Every row comes from one small tree of marks. The marks that hang from a mark follow it in brackets, in the order of their numbers. Every link used is in the known rows. Which tree was each row made from?
Known rows:
J865[J117]: [ 2.91 -1.05 -0.25 -2.09  0.26  0.93 -1.49 -0.36 -1.55 -1.86 -2.75 -0.62
  0.62 -1.25 -1.90  0.11  0.82 -0.26  1.41 -0.47 -3.07]
J408[J83[J832[J909]]]: [ 0.67 -0.52 -0.55 -1.01  0.42  3.30 -0.69  1.76  2.07 -2.95  0.04 -1.64
 -0.02 -1.28 -2.52 -1.37  3.17 -2.16  2.35 -1.16  1.09]
J408[J83[J806 J832[J909[J117]]]]: [ 0.38 -1.45  1.70  0.47  0.43  1.49 -0.34  2.49  1.29 -5.52 -0.70 -3.36
  1.12 -1.54 -1.10 -0.54  2.02 -1.29  2.79 -0.68  0.13]
J515[J438[J806[J83[J161 J832]]]]: [-0.56 -4.29 -1.25 -4.88  3.67  4.26 -0.69  2.47 -0.05 -5.74 -3.36 -1.69
 -0.85 -0.75 -4.08  0.45  4.34 -1.46  5.42 -0.88  2.90]
J865[J117[J909]]: [ 1.96  0.03  0.14 -0.94 -0.79  2.22 -0.81  1.61 -0.33 -0.87 -1.20 -0.83
  1.58 -1.21 -2.10  0.77  2.14  0.25  2.25 -0.96 -1.89]
J806[J83[J161] J438]: [-1.02 -3.94  0.80 -3.73  3.77  3.22 -0.62 -1.70 -0.18 -2.38 -3.83  0.14
  1.54  0.58 -5.75  3.53  2.24 -2.25  3.08  0.40  1.77]
J832[J909]: [ 1.73  0.53  0.22 -1.86  1.61  0.36 -1.39 -0.58  1.71 -0.39  0.02 -0.26
  0.08 -1.25 -0.65 -0.18  1.19 -1.35  1.52 -0.71  0.48]
J515[J438[J806[J83[J832]]]]: [ 0.62 -2.78 -0.61 -4.17  2.48  3.23 -1.28  2.74  0.08 -4.25 -2.54 -1.42
 -0.73  0.62 -2.56 -0.66  4.16 -1.12  5.05 -0.46  1.93]
J806[J83[J161 J832] J438]: [-0.80 -4.58  0.94 -3.71  3.36  5.13  0.20 -0.99  1.55 -3.96 -4.29 -0.70
  0.42  0.05 -6.87  3.30  3.85 -2.35  4.26  0.69  1.64]
J515[J438[J806[J83[J161 J832[J909[J117]]]]]]: [-1.36 -2.71  0.94 -4.18  3.38  2.68 -0.72  3.16  2.04 -5.81 -2.94 -2.52
 -1.36 -0.57 -3.36  0.23  3.88 -0.75  5.25 -1.08  1.83]
J515[J438[J806[J83]]]: [ 0.42 -2.25 -0.81 -4.07  3.00  1.20 -2.10  2.12 -1.47 -2.68 -2.08 -0.65
  0.33  1.17 -1.62 -0.39  2.69 -1.00  4.01 -0.80  2.02]
J438[J806[J83[J161 J832[J909[J117[J865]]]]]]: [-1.19 -3.78  0.80 -3.40  4.55  3.96 -0.78  2.51  5.07 -7.30 -4.41 -2.32
  0.20 -1.57 -4.29  0.09  2.99  1.04  3.12 -1.56  2.10]
J83[J161 J806[J438] J832[J909[J117]]]: [ 0.00 -2.74  3.72 -1.90  2.32  1.93  0.64 -0.55  2.12 -5.59 -2.76 -2.87
  1.29 -1.81 -3.26  2.21  1.06 -2.25  4.52  0.44  0.44]
J408[J83]: [ 0.93 -1.84 -1.41 -0.62  0.41  1.56 -1.23  0.65 -2.07 -1.25 -1.10 -0.59
  1.40  0.02 -1.51 -0.17  0.51 -1.14  1.08 -1.27  0.12]
J832[J83[J161 J806] J909]: [-0.82 -1.26  0.01 -0.69  3.56  0.74  0.32 -0.38  2.64 -3.28 -1.21 -2.04
  0.17 -5.18 -0.77 -0.69  5.97 -2.73  3.15 -1.19  2.15]
J438[J806[J83[J161 J832]]]: [ 0.15 -5.06 -0.74 -3.85  4.86  4.26 -1.18  1.30 -0.53 -6.32 -3.68 -1.15
  0.12 -0.69 -4.08  0.19  2.39 -0.04  4.11 -0.58  1.46]
J438[J806[J83[J832[J909]]]]: [ 0.96 -1.78  0.58 -3.14  4.25  2.83 -2.07  2.23  2.10 -4.79 -1.36 -1.30
 -0.07  0.03 -2.51 -2.14  3.43 -0.45  4.01 -0.50  1.20]
J438[J806[J83[J161 J832[J909]]]]: [-0.18 -3.25 -0.02 -3.99  5.37  3.76 -1.33  1.87  2.13 -6.17 -2.06 -1.57
 -0.44 -1.32 -3.86 -1.08  3.48 -1.05  4.40 -0.81  2.50]
J438[J806[J83[J161 J832[J909[J117]]]]]: [-0.46 -3.30  1.47 -2.95  4.55  2.87 -1.43  1.86  1.72 -6.39 -3.16 -1.96
 -0.38 -0.37 -3.26 -0.04  2.15  0.66  3.93 -0.83  0.43]
J515[J438[J806[J83[J161 J832[J909]]]]]: [-1.06 -2.54 -0.47 -5.29  4.25  3.87 -0.73  3.16  2.39 -5.61 -1.69 -2.05
 -1.40 -1.49 -4.00 -0.86  5.38 -2.66  5.65 -1.11  3.82]

Which tree is each row?
[-0.69 -2.41 -0.03 -3.50  4.01  4.37 -0.03  0.57  3.83 -4.35 -1.55 -1.18
 -1.11 -2.31 -4.79  1.19  5.56 -1.96  3.54 -0.09  3.09] => J806[J83[J161 J832[J909]]]
[-0.19 -4.26 -0.80 -3.36  3.35  4.72  0.03 -0.16  1.20 -4.47 -3.26 -0.85
 -0.61 -1.61 -5.00  2.38  4.59 -1.00  3.44 -0.07  2.02] => J806[J83[J161 J832]]
[-1.46 -1.50  3.03  0.04  2.60  0.04  0.43 -1.41  2.42 -2.93 -3.30 -2.45
  1.34 -2.79 -2.10  1.15  3.63 -2.40  3.42 -0.55 -0.40] => J832[J83[J161 J806[J438]] J909[J117]]
[-2.30 -3.34  2.50 -3.27  3.05  4.88  0.60  0.15  6.86 -5.00 -5.03 -1.67
  0.62 -0.76 -7.16  3.26  3.98 -1.19  3.44 -0.24  2.12] => J806[J83[J161 J832[J909[J117[J865]]]] J438]
[-0.81 -3.37  0.92 -0.89  3.07  1.46  0.61 -2.03  0.13 -2.99 -3.86 -1.54
  1.83 -2.98 -2.74  1.30  4.24 -3.05  3.70 -0.24  0.78] => J832[J83[J161 J806[J438]]]
[-1.29 -1.69  1.58 -1.10  3.47  1.14  0.53 -1.43  2.66 -2.83 -2.30 -1.95
  1.23 -3.50 -2.72  0.07  5.09 -4.05  3.85 -0.47  1.69] => J832[J83[J161 J806[J438]] J909]
[ 0.57 -2.43  0.52 -2.49  3.20  2.64  0.56  0.34  2.64 -5.84 -0.81 -2.62
  0.12 -4.47 -2.15  0.46  3.28 -2.72  4.00 -0.16  2.60] => J83[J161 J806 J832[J909]]
[ 0.18 -2.67  2.23 -2.93  3.31  3.06  0.87 -0.72  2.67 -5.40 -1.72 -2.43
  1.32 -2.68 -4.04  1.33  2.25 -3.79  4.73  0.39  2.30] => J83[J161 J806[J438] J832[J909]]
[-0.08 -4.50 -0.79 -3.62  5.22  2.15 -1.92  0.73 -1.75 -4.56 -3.06 -0.35
  1.18 -0.23 -2.76  0.33  0.99 -0.08  3.18 -0.99  1.28] => J438[J806[J83[J161]]]
[-0.35  0.61  0.64  0.51  0.55  0.44 -0.12  0.02  6.15 -0.71 -3.56 -1.33
 -0.36 -2.83 -0.50 -0.38  5.04  0.65  0.68 -1.97 -0.37] => J832[J83 J909[J117[J865]]]
[-1.23 -2.68  1.70 -4.02  3.79  4.88  0.10 -0.57  3.94 -3.83 -2.64 -1.03
 -0.07 -0.57 -6.87  2.02  4.71 -3.26  4.45  0.44  2.50] => J806[J83[J161 J832[J909]] J438]
[-2.27 -2.25  2.58 -0.43  2.61  1.27  1.21 -0.85  5.62 -3.97 -4.61 -2.63
  1.88 -3.69 -2.97  1.33  4.65 -1.75  2.87 -1.12  1.24] => J832[J83[J161 J806[J438]] J909[J117[J865]]]
[ 0.51 -2.50  2.04 -1.46  2.37  1.56  0.58  0.35  2.34 -5.95 -1.84 -3.02
  0.20 -3.46 -1.37  1.43  1.92 -0.98  3.57 -0.23  0.79] => J83[J161 J806 J832[J909[J117]]]
[ 1.89 -2.89  2.05 -1.93  1.47  2.50  0.16 -1.12  0.28 -4.04 -2.74 -1.82
  1.90 -0.62 -2.52  1.54  1.01 -2.43  4.10  1.14  0.35] => J83[J806[J438] J832]
[-0.74 -5.04  0.59 -1.54  1.86  4.51  0.73  0.38 -1.04 -6.30 -2.91 -2.69
  2.64 -1.42 -4.86  1.47  1.74 -3.71  4.21 -0.20  1.80] => J408[J83[J161 J806[J438] J832]]
[-0.61 -0.30 -0.77 -0.99  2.59  1.11 -0.15 -0.87  3.12 -1.07 -1.76 -0.82
 -1.08 -4.15 -1.88 -0.50  5.68 -1.81  2.22 -1.61  0.91] => J832[J83[J161] J909]
[-1.03 -0.55  2.94  0.47  1.39  0.36  0.41 -0.54  5.89 -2.56 -4.10 -2.38
  2.16 -2.29 -1.50  0.28  4.47 -1.49  2.37 -0.66  0.10] => J832[J83[J806[J438]] J909[J117[J865]]]
[-0.33 -2.01  0.58 -2.22  1.48  3.42  0.80  0.48  6.06 -4.50 -3.56 -2.13
 -0.34 -3.33 -3.33  1.74  2.36  0.19  2.08 -1.35  1.58] => J83[J161 J832[J909[J117[J865]]]]
[ 0.12 -1.25  2.15 -3.08  2.46  3.89 -0.68 -0.24  3.98 -2.50 -2.10 -0.79
 -0.04  0.76 -5.33  1.16  4.55 -2.81  4.15  0.77  1.39] => J806[J83[J832[J909]] J438]
